Each row was made from one path, in order. Every step used is in the known rows, and no mark comes twice. Write each row's path.
Known rows:
t/v/a/d: [ 0.559  0.401 -0.527 -1.535  0.148 -0.967 -2.102  3.433 -1.682 -0.989
 -0.386  1.192 -0.175  0.361 -1.218 -0.851  0.343 -4.833  0.166  2.088]
d/h/z: [ 0.946  1.151  2.059 -0.076  0.743  1.049 -0.562  0.289 -0.264 -0.839
 -0.538  0.930  0.637  0.593 -0.191 -0.064  4.206  0.546  1.338 -2.220]
t/d: [ 0.869  1.845  2.538 -0.521 -0.209 -0.057 -0.017 -0.662  0.954 -0.012
 -0.603  0.062 -1.528  0.140  0.816 -0.710  0.211  0.817  1.333  0.471]
v/a/d/h/z: [ 1.137  0.958  1.098 -1.184  0.607  0.211 -2.175  1.702 -1.351 -0.930
  0.650  1.264  1.246  0.599 -1.042 -1.251  4.185 -6.703  0.113 -0.476]
a/z/t/d/q: [ 0.032  1.469  2.564 -0.108 -1.074 -1.163  0.645 -1.016  0.176  0.153
  1.482 -0.572 -1.369 -0.539  1.529 -1.833 -1.338  2.581  0.598 -0.077]
v/q: [ 0.474 -0.090  0.013 -0.786  0.434  0.416 -1.024 -0.324 -0.693 -0.093
 -0.981  1.737 -0.687 -0.613 -0.769  1.331 -1.811  3.129  1.031  0.093]
q/z/t/d/h: [ 0.960  0.881 -0.239 -0.118  0.171 -0.489  0.672 -3.220  0.577  0.000
 -0.081  0.306  0.035 -0.609  0.784 -1.962  2.490 -1.689 -0.227 -1.595]
a/d: [ 0.497 -0.014  0.776 -0.985  0.119 -0.792 -0.993  1.093 -0.572 -0.595
 -0.424  0.694  1.597 -0.015  0.301 -1.302 -2.177 -2.802 -0.025  1.493]
q/z/t/v/a: [ 0.170  0.590 -1.483 -0.643  0.089 -1.176 -1.347 -0.493 -1.564 -0.612
 -0.366  1.160 -0.925 -0.494 -0.424 -1.326  1.212 -2.069 -0.324 -0.568]
q/z: [-0.020  1.181 -0.420 -0.329  0.448 -0.102 -0.148 -0.915 -0.407 -0.400
 -0.831  0.291 -1.774  0.012  0.373 -0.400 -0.428 -2.310  0.420 -0.685]
a/z: [-0.111  1.587  1.512 -0.767 -0.904 -0.410  0.280  1.761 -1.068 -0.099
  1.000 -0.015 -3.069 -0.039  0.514 -0.239 -2.640  0.092  0.956 -0.057]
d/q/z/t/v/a: [-0.335  0.716 -1.022 -0.008  0.685 -1.128 -1.212 -0.549 -0.813 -0.922
 -0.164  0.219  0.002 -0.158 -0.345 -1.223  1.760 -1.912 -0.079 -0.137]
z/t: [ 0.560  0.117  1.731 -0.393 -0.356 -0.991 -0.913 -1.002 -0.642 -0.307
 -0.099  0.723  2.078 -0.849  0.696 -1.395 -0.852  3.219  0.240 -0.462]
q/z/t/v/a/d: [ 0.223 -0.201 -2.036 -0.958  0.219 -1.638 -1.644 -0.332 -1.750 -0.711
 -0.380  1.337  0.428 -0.533 -0.381 -2.183  0.110 -4.543 -1.090  0.438]
h/z/t: [ 0.440  0.596  3.366  0.190  0.032 -0.159 -1.711 -1.899 -0.726 -0.558
 -0.686  1.437  1.448 -0.310  1.020 -1.123  1.261  5.496  0.934 -2.212]
d/h/v/a/z/t: [ 0.665  1.256  1.576 -1.914  0.209 -0.788  0.131  2.388 -1.706 -0.541
  1.001  1.017 -2.956 -0.347 -0.489 -0.618  3.341 -6.091 -0.537 -1.497]
h/z/t/d/q: [ 0.429  1.364  4.237  0.689  0.330 -0.124 -1.093 -3.197  0.852 -0.426
 -0.633  0.552  0.993 -0.031  1.608 -1.575  2.696  5.710  1.332 -1.668]
d/h/z/t: [ 1.053  0.408  2.172  0.075  0.352  0.304 -0.797 -1.086 -0.510 -0.705
 -0.207  1.245  2.511 -0.145  0.186 -1.016  4.242  2.586  0.667 -2.757]
t/d/q: [ 0.391  1.899  2.813  0.035  0.364 -0.059  0.131 -0.848  1.587 -0.308
 -0.453 -0.680 -0.661  0.392  0.932 -0.728  0.855  0.918  1.524  0.765]
t/v/a/z: [ 0.057  1.654  0.100 -1.317 -0.781 -0.700 -1.074  4.005 -2.043 -0.579
  0.911  0.634 -3.934  0.316 -1.039 -0.022  0.150 -2.558  0.888  0.842]
v/a/z: [ 0.206  2.288  1.361 -1.453 -0.962 -0.405 -1.055  2.755 -1.855 -0.149
  1.873  0.180 -3.731  0.124 -0.517 -0.401 -0.314 -4.023  0.717  0.070]
a/d/q/z/t/v: [-0.322 -0.786 -1.517 -0.065  0.816 -1.702 -0.693 -0.687 -0.510 -1.028
 -0.871  0.501  2.521 -0.231  0.432 -2.087 -1.206 -2.187 -0.879  1.249]

Write each row's path:
[-0.025 -0.293 -2.826 -0.580  0.853  0.031 -0.623 -0.166 -1.051 -0.467
 -2.077  1.985 -2.589 -0.390 -1.091  1.312 -1.008  1.483  0.721  0.215] -> t/v/q/z
[ 0.618 -0.491 -1.076 -1.183  1.598 -0.164  0.502 -1.295 -0.792 -0.410
 -1.607  2.237 -1.579 -0.946 -0.531  0.562  2.482 -2.358 -0.748 -2.056] -> d/h/v/q/z/t
[ 0.202 -0.623 -1.841 -0.419  0.464 -0.252 -0.826 -3.144 -0.964  0.053
 -0.892  2.008 -0.134 -1.368 -0.242  0.075 -1.715  2.703 -0.175 -1.132] -> v/q/z/t
[-0.405  0.536  0.073  0.445  0.677 -0.879 -0.228 -2.340  0.036 -0.609
 -0.308 -0.155  1.176 -0.403  0.840 -1.336 -0.011  0.373 -0.056 -0.755] -> d/q/z/t
[ 1.287 -0.034  1.470 -1.066  0.729 -0.412  0.404 -1.920  0.385  0.017
 -1.187  1.901 -0.835 -1.097  0.195 -0.331  2.354  1.267  0.022 -1.150] -> z/t/d/h/v/q
[ 0.885  1.052  0.061 -1.182  1.554  0.505  1.270 -1.493  0.761 -0.069
 -1.840  1.447 -4.391 -0.150 -0.112  0.724  3.300 -3.926  0.269 -1.165] -> t/d/h/v/q/z
[ 0.461  0.132 -1.135 -1.344  1.944  0.431  0.756 -0.033 -0.536 -0.554
 -1.966  2.002 -3.229 -0.290 -0.857  1.457  2.594 -4.231 -0.162 -1.616] -> d/h/v/q/z
[-0.008 -0.414 -0.669 -0.756 -0.911 -1.088 -0.312  0.770 -1.916 -0.007
  0.380  1.662 -1.741 -1.171 -0.243 -0.001 -3.017  5.053  0.378  0.017] -> a/z/t/v/q
[ 0.700 -0.434 -0.157 -1.238 -0.282 -1.732 -2.281  1.489 -1.841 -0.794
  0.076  1.487  2.094 -0.570 -0.616 -1.986  0.022 -1.543 -0.556  1.261] -> z/t/v/a/d
[ 0.378 -0.606  1.110  0.015  0.400 -0.042 -2.013 -1.493 -1.262 -0.633
 -1.653  2.767  0.653 -0.619 -0.175  0.257  0.948  8.170  1.085 -1.619] -> h/z/t/v/q
[ 0.808  1.301  4.086  0.271 -0.151 -0.083 -1.186 -3.149  0.333 -0.200
 -0.785  1.138  0.341 -0.191  1.514 -1.609  2.000  5.584  1.187 -1.927] -> h/z/t/d
[ 0.403  1.434  2.392 -0.530 -1.510 -1.116  0.506 -0.889 -0.277  0.402
  1.339  0.038 -2.053 -0.750  1.439 -1.814 -1.848  2.360  0.518 -0.315] -> a/z/t/d
[ 0.495  1.022  0.403 -0.143 -0.127 -0.823  0.121 -3.579  0.410  0.110
 -0.528  0.366 -0.822 -0.691  1.304 -2.011  0.137  0.076 -0.028 -0.931] -> q/z/t/d
[ 0.319  0.214  2.250  0.175  0.082 -0.402 -1.735 -0.779 -1.037 -0.862
 -1.369  1.750  0.861 -0.104  0.540 -0.822  1.681  6.228  1.043 -1.564] -> h/z/t/v
[ 0.300 -0.373 -0.073 -0.775  0.180 -1.793 -2.138  1.325 -1.331 -1.028
  0.130  0.913  2.764 -0.380 -0.519 -1.970  0.545 -1.331 -0.452  1.527] -> z/t/v/a/d/q
[-0.521  1.267  0.028  0.326  0.998 -0.166 -0.019 -0.960  0.288 -0.725
 -0.745 -0.453 -0.526  0.336  0.465 -0.405  0.187 -1.831  0.532 -0.213] -> d/q/z
[ 0.548  0.916  2.759  0.147 -0.094 -0.922 -0.246 -2.328  1.088 -0.174
 -0.128 -0.218  1.580 -0.550  1.314 -1.892  0.384  3.432  0.644  0.097] -> z/t/d/q
[ 0.546 -0.039 -1.138 -0.388  0.305 -0.223 -0.392 -4.143 -0.005  0.403
 -0.919  1.749 -1.073 -1.299  0.212 -0.330 -1.016  2.538  0.110 -0.942] -> v/q/z/t/d
[ 1.395  1.323  2.458 -1.434  0.378 -0.770 -0.221 -0.397  0.010 -0.240
 -0.021  1.056 -1.253 -0.498  0.129 -1.516  4.461 -3.433 -0.156 -1.048] -> z/t/d/h/v/a
[ 0.523 -0.823 -1.742 -1.683  1.873 -0.230  0.261  0.331 -0.763 -0.695
 -1.748  2.144 -1.243 -0.275 -0.687  0.146  0.877 -7.362 -1.140 -0.117] -> a/d/h/v/q/z
[ 0.067  0.764  1.605 -0.622 -1.327 -1.174  0.042  0.256 -1.346  0.039
  1.305  0.321 -1.036 -0.844  0.938 -1.371 -2.669  2.344  0.225 -0.582] -> a/z/t
[ 0.974  0.833  2.532 -0.301 -0.553 -0.902 -0.352 -2.238  0.577  0.103
 -0.186  0.447  0.809 -0.789  1.225 -1.898 -0.159  3.312  0.546 -0.236] -> z/t/d
[ 0.219  0.279  0.466 -1.196  1.216 -0.526  0.229 -2.995 -0.075  0.077
 -2.440  2.331 -4.418 -1.060  0.600  0.334  0.024 -0.302 -0.351 -1.106] -> h/v/q/z/t/d
[-0.068  0.367  0.581 -0.625 -1.235 -1.459 -0.006  1.452 -1.647 -0.270
  0.637  0.687 -1.430 -0.682  0.452 -1.007 -2.303  3.142  0.372 -0.017] -> a/z/t/v
[ 0.786 -0.017  0.312 -1.510  1.616  0.468  0.373  1.205 -0.527 -0.585
 -1.741  2.028 -2.111 -0.276 -0.973  1.607  2.343 -2.056  0.297 -0.984] -> d/h/v/q
[ 0.014 -0.023 -1.405 -0.150  0.154 -1.186 -0.425 -1.357 -0.939 -0.574
 -1.214  1.004 -0.219 -0.578  0.319 -1.255 -0.232  0.945 -0.172 -0.642] -> q/z/t/v
